Every row comes from one small tree of marks. Brackets hold a mark, then the marks that hang from it, in the order of their numbers. Every link used is in the known rows. Which tree was each row made from?
Known rows:
{q_18 {q_275 {q_210 q_341} {q_593 q_845}}}: [-1.715 -0.806 -0.834  2.753 -0.733  3.205 -0.566 -0.714 -2.880  1.257
  0.976  0.951  1.173 -1.341 -0.231  1.614 -1.787 -1.624 -0.973 -1.205
 -4.260 -0.666 -1.907]
{q_18 {q_275 q_210 {q_418 q_845}}}: [ 1.914  0.521  1.658  0.533 -2.521  0.039 -0.833 -1.523 -0.479 -1.377
  2.132 -0.250 -0.816  0.169  0.331 -0.828  0.824  1.851 -2.735  0.827
  1.123  0.439  0.857]
{q_742 {q_418 {q_845 q_18 q_210}}}: [ 2.482  1.643  2.749 -4.428 -0.681 -5.035 -0.324  1.802  2.815 -1.106
 -2.031 -0.664 -1.456  1.508 -1.278 -1.679  0.528  1.492  0.156  2.048
  3.210 -0.169  1.661]
{q_275 q_18 q_418}: [-0.028  1.169 -1.386 -0.121  0.662 -0.824  1.305 -1.512  2.734 -2.895
 -0.110 -1.212  0.967  0.210  1.626 -0.355  1.623 -0.823  0.953  0.315
  1.270  2.281 -0.146]
{q_648 {q_275 q_418 q_593} {q_845 q_18 {q_210 q_341}}}: [-5.390 -2.331  0.996  1.399 -1.132 -0.577  0.652 -0.632  0.545  4.579
 -6.698  3.836 -2.693  0.175 -2.480 -3.561 -1.809 -0.419  0.080 -2.138
  1.243 -2.473 -1.767]
{q_418 {q_845 {q_18 q_275} q_210}}: [ 2.833  0.620  1.684 -2.647 -0.194 -3.723  0.116  0.282  2.512 -0.838
 -3.171 -0.157 -0.831  2.185 -1.556 -2.163 -0.548  1.673 -1.588  0.608
  1.628 -2.105  3.524]
{q_275 q_418 q_593}: [-1.369  1.898  0.629  0.053  0.098  1.142  0.367  1.355  0.149 -1.178
  2.942 -0.832 -0.434 -0.001  1.140  0.128  0.746 -0.460  0.132  0.574
  1.667  3.662 -2.098]
{q_593 {q_275 q_210 q_418} q_341 {q_845 q_18}}: [ 0.376 -3.345 -2.856  2.242  1.844  1.307 -0.746  1.326 -3.170  1.116
 -0.034  1.766 -0.697 -2.636  0.773  2.523 -0.032 -1.632  3.288 -0.272
 -1.668 -3.408 -0.823]
{q_18 {q_275 q_210 {q_418 q_845} q_593}}: [ 0.879  0.800  2.570  2.356 -3.426  0.685 -1.284 -2.091 -1.957 -0.182
  3.887  0.506 -2.038 -0.228  0.271  1.032  1.009  1.427 -2.264  0.981
  0.741  0.964 -1.129]
{q_845 q_18 {q_210 q_341}}: [-0.524 -0.263 -0.321 -1.711  1.547 -2.010  0.463  2.735  2.122  1.544
 -6.038 -1.945  1.109  1.685 -1.949 -1.936 -2.163 -0.335  1.563 -1.354
  1.009 -1.113  1.639]
{q_18 {q_275 q_418 {q_593 {q_845 q_210}}}}: [-0.912  1.146  0.769  2.502 -0.898  0.651 -0.602  0.292 -0.956 -0.795
  1.772  3.382 -1.756 -1.031  0.611  0.526  0.037 -1.923 -1.563  0.239
 -0.762  0.529 -2.955]
{q_275 q_18}: [ 0.649  1.293 -1.536 -1.849  2.332 -1.287  1.914 -0.812  3.479 -2.585
 -0.562 -1.993  2.400  1.118  1.032  0.224  0.703 -1.005  1.201 -0.149
  0.014  1.676  1.471]
{q_593 {q_275 q_18 q_210 {q_418 q_845}} q_341}: [ 1.553 -1.786 -1.000  2.839 -0.340  0.866 -0.396 -3.417 -1.380  1.410
  1.983  0.092 -0.167 -0.653  0.982  3.608  1.625 -0.502  1.681  0.203
 -0.328 -2.027  0.136]
{q_210 q_341}: [-1.413  1.360 -1.326 -2.140  1.870  1.782  1.061  2.270  1.340 -0.286
 -1.933 -2.856  3.096  1.369 -0.024 -2.062 -1.428 -0.035 -0.391 -1.226
 -0.267  2.107  0.682]
{q_418 q_845}: [ 0.707  2.477  1.745 -3.994  0.689 -0.043  0.964  1.509  1.747 -2.391
  0.625 -2.002  1.517  1.445  0.249 -0.820 -0.103  0.851 -1.670  0.952
  1.393  1.365  1.172]
{q_648 {q_275 q_593}}: [-2.357  1.120  0.642 -1.697  2.448  0.249  1.356 -0.109  2.160  0.807
  0.423 -0.057  0.757  0.729  0.370 -0.909  0.213  0.035 -0.540 -0.571
  1.066  1.854  0.453]
{q_593 q_341 {q_845 {q_18 q_275} q_210}}: [ 1.388 -0.278 -1.206 -1.671  2.458 -0.871 -0.380  3.100  0.553 -0.404
 -2.489  1.945 -0.710 -0.224 -0.586 -0.246 -2.205 -1.533  0.207 -0.512
 -1.716 -2.767  2.180]
{q_18 {q_275 {q_210 q_341} q_418 q_593}}: [-1.202 -0.484 -0.631  3.740 -2.248  2.610 -1.287 -1.222 -2.213  1.933
  1.426 -0.536 -0.338 -0.376 -0.182  0.198 -0.439  0.418 -0.913 -1.064
 -0.859  1.761 -1.706]
{q_418 {q_845 q_18}}: [ 1.328  1.121  1.059 -4.388  0.826 -2.320  0.942  1.492  2.039 -2.219
 -1.801 -2.024  0.405  1.423 -0.740 -1.245 -0.321  1.355 -0.144  1.073
  1.754 -0.394  2.445]
{q_742 q_418}: [ 1.088  2.463 -0.331 -4.627  1.315 -1.442  0.522  2.503  2.677 -2.504
  1.760 -1.951  1.349  0.598  1.336 -2.125  1.338  0.985 -0.271  1.286
  1.477  4.224  1.012]

Write each row's tree:
[ 1.137 -0.899  0.732  1.253 -0.960  0.568 -0.167 -1.547 -1.934  0.749
  1.887 -0.153  0.497 -0.448  0.788  1.097  1.677  1.004 -0.023  0.457
  1.268 -0.845 -0.678]  {q_593 {q_275 q_210 {q_418 q_845}}}
[-3.377 -0.551  0.278  3.983 -1.606  3.908 -0.745  0.482 -3.751  1.311
  1.205  0.927 -0.025 -2.184  0.010  2.543 -1.413 -2.665  0.468 -0.853
 -2.244  0.196 -5.101]  {q_275 {q_210 q_341} q_418 {q_593 q_845}}
[ 2.460 -0.904  0.157 -1.577 -2.824 -2.267 -1.332 -1.340  0.387  0.449
 -1.659 -1.197 -0.432  0.858 -1.656 -2.238  0.166  3.314 -1.404  0.943
 -0.016 -0.727  2.563]  {q_742 {q_418 {q_845 {q_18 {q_275 {q_210 q_341}}}}}}
[ 0.395 -1.040 -3.206  1.149  1.849 -0.285  1.530 -2.944  1.278 -1.076
 -0.079 -0.445  1.534 -0.049  1.801  0.158  2.871 -0.450  1.946 -0.098
  0.367  0.777  0.078]  {q_593 {q_275 q_18 q_418}}
[-0.949  1.431  1.725 -2.265 -0.048  0.354  1.019 -0.822  1.976 -1.324
 -0.720  0.222 -0.482  0.615  0.177 -2.787  0.952  1.242 -3.202  0.526
  3.183  0.837  0.654]  {q_648 {q_275 {q_418 q_845}}}
[-0.877  0.814  1.496  2.255 -1.087  0.657 -0.540  0.540 -1.400  0.385
  3.263 -0.572 -0.846 -0.893  0.994  2.003  0.498 -0.888  1.142  0.161
  1.075  2.218 -2.423]  {q_275 q_210 q_418 q_593}
[-1.526 -2.670 -2.619  1.852  1.842  3.051  0.377  0.186 -3.008  2.255
 -1.368  0.229  3.519 -1.364  0.181  1.725 -1.132 -1.787  1.388 -1.724
 -3.697 -2.546 -1.553]  {q_593 {q_275 {q_210 q_341}} q_845}
[ 2.987 -0.432  0.973 -1.581 -0.876 -2.613 -0.456 -0.918  0.536 -1.120
 -1.184 -0.883 -0.415  0.788 -0.966 -0.849  0.010  2.410 -0.767  0.594
  0.438 -2.004  3.614]  {q_418 {q_845 {q_18 {q_275 q_210}}}}
[-0.535 -1.861 -1.159  3.522 -2.200  0.486 -1.260 -1.523 -1.799  2.050
 -0.940 -0.439 -1.469 -0.465 -1.174 -0.311 -0.406  0.935  0.811 -0.887
 -0.350 -0.062 -0.501]  {q_845 {q_18 {q_275 {q_210 q_341} q_418 q_593}}}
[ 1.231 -0.905  0.805  0.098 -3.450 -1.576 -1.633 -1.990 -0.722  1.736
  0.224 -0.496 -1.511  0.289 -1.865 -0.354  0.314  2.625 -0.917  1.015
 -0.316 -0.068  0.773]  {q_742 {q_418 {q_845 {q_18 {q_275 {q_210 q_341} q_593}}}}}
[-1.255  1.102 -1.386  0.534  2.446  2.162  0.758  0.152 -0.093 -1.157
  2.556  0.882  0.357 -1.227  1.247  4.515 -0.525 -3.917  1.959  0.221
 -3.359  0.244 -1.858]  {q_275 q_18 {q_593 q_341 q_845}}
[-0.747  0.964  0.269  2.202 -0.171  2.315 -1.390  1.968 -1.673  0.272
  2.767  3.229 -2.455 -1.227  0.672  1.649 -1.057 -2.537 -1.063 -0.077
 -1.398  0.158 -2.433]  {q_18 {q_275 q_418 {q_593 q_341 {q_845 q_210}}}}
[ 0.488 -3.374 -2.036  0.508  2.853 -0.723  0.527  0.305 -1.732  0.609
 -1.978  1.016  1.620 -1.561  0.311  1.824  0.023 -1.025  3.160 -0.325
 -2.089 -3.879  0.256]  {q_593 {q_275 q_210} {q_845 q_18}}
[ 0.659  0.383  0.457  1.074 -0.166  0.034 -0.444 -0.468 -0.519  0.641
  3.173 -0.506  0.487  0.046  0.517  1.119  0.091  0.423 -0.173 -0.234
 -1.084  1.498  0.613]  {q_18 {q_275 q_210 q_593}}
[ 0.984  0.264  1.327  0.203 -0.206 -0.733  0.159 -0.035 -0.283  0.646
 -0.274  0.625 -0.182  0.819  0.110 -0.351  1.197  0.381 -0.580  0.532
  2.598 -0.966 -0.712]  {q_593 {q_275 {q_418 {q_845 q_210}}}}
[-1.073 -0.936 -1.091 -2.060  0.686 -0.006  0.035  1.539  0.331  0.532
  0.140  2.117 -1.402  0.089 -0.365 -1.394 -1.311  0.752  0.267 -0.639
 -1.975 -0.431  1.810]  {q_648 {q_845 {q_18 {q_275 {q_593 q_341}}}}}
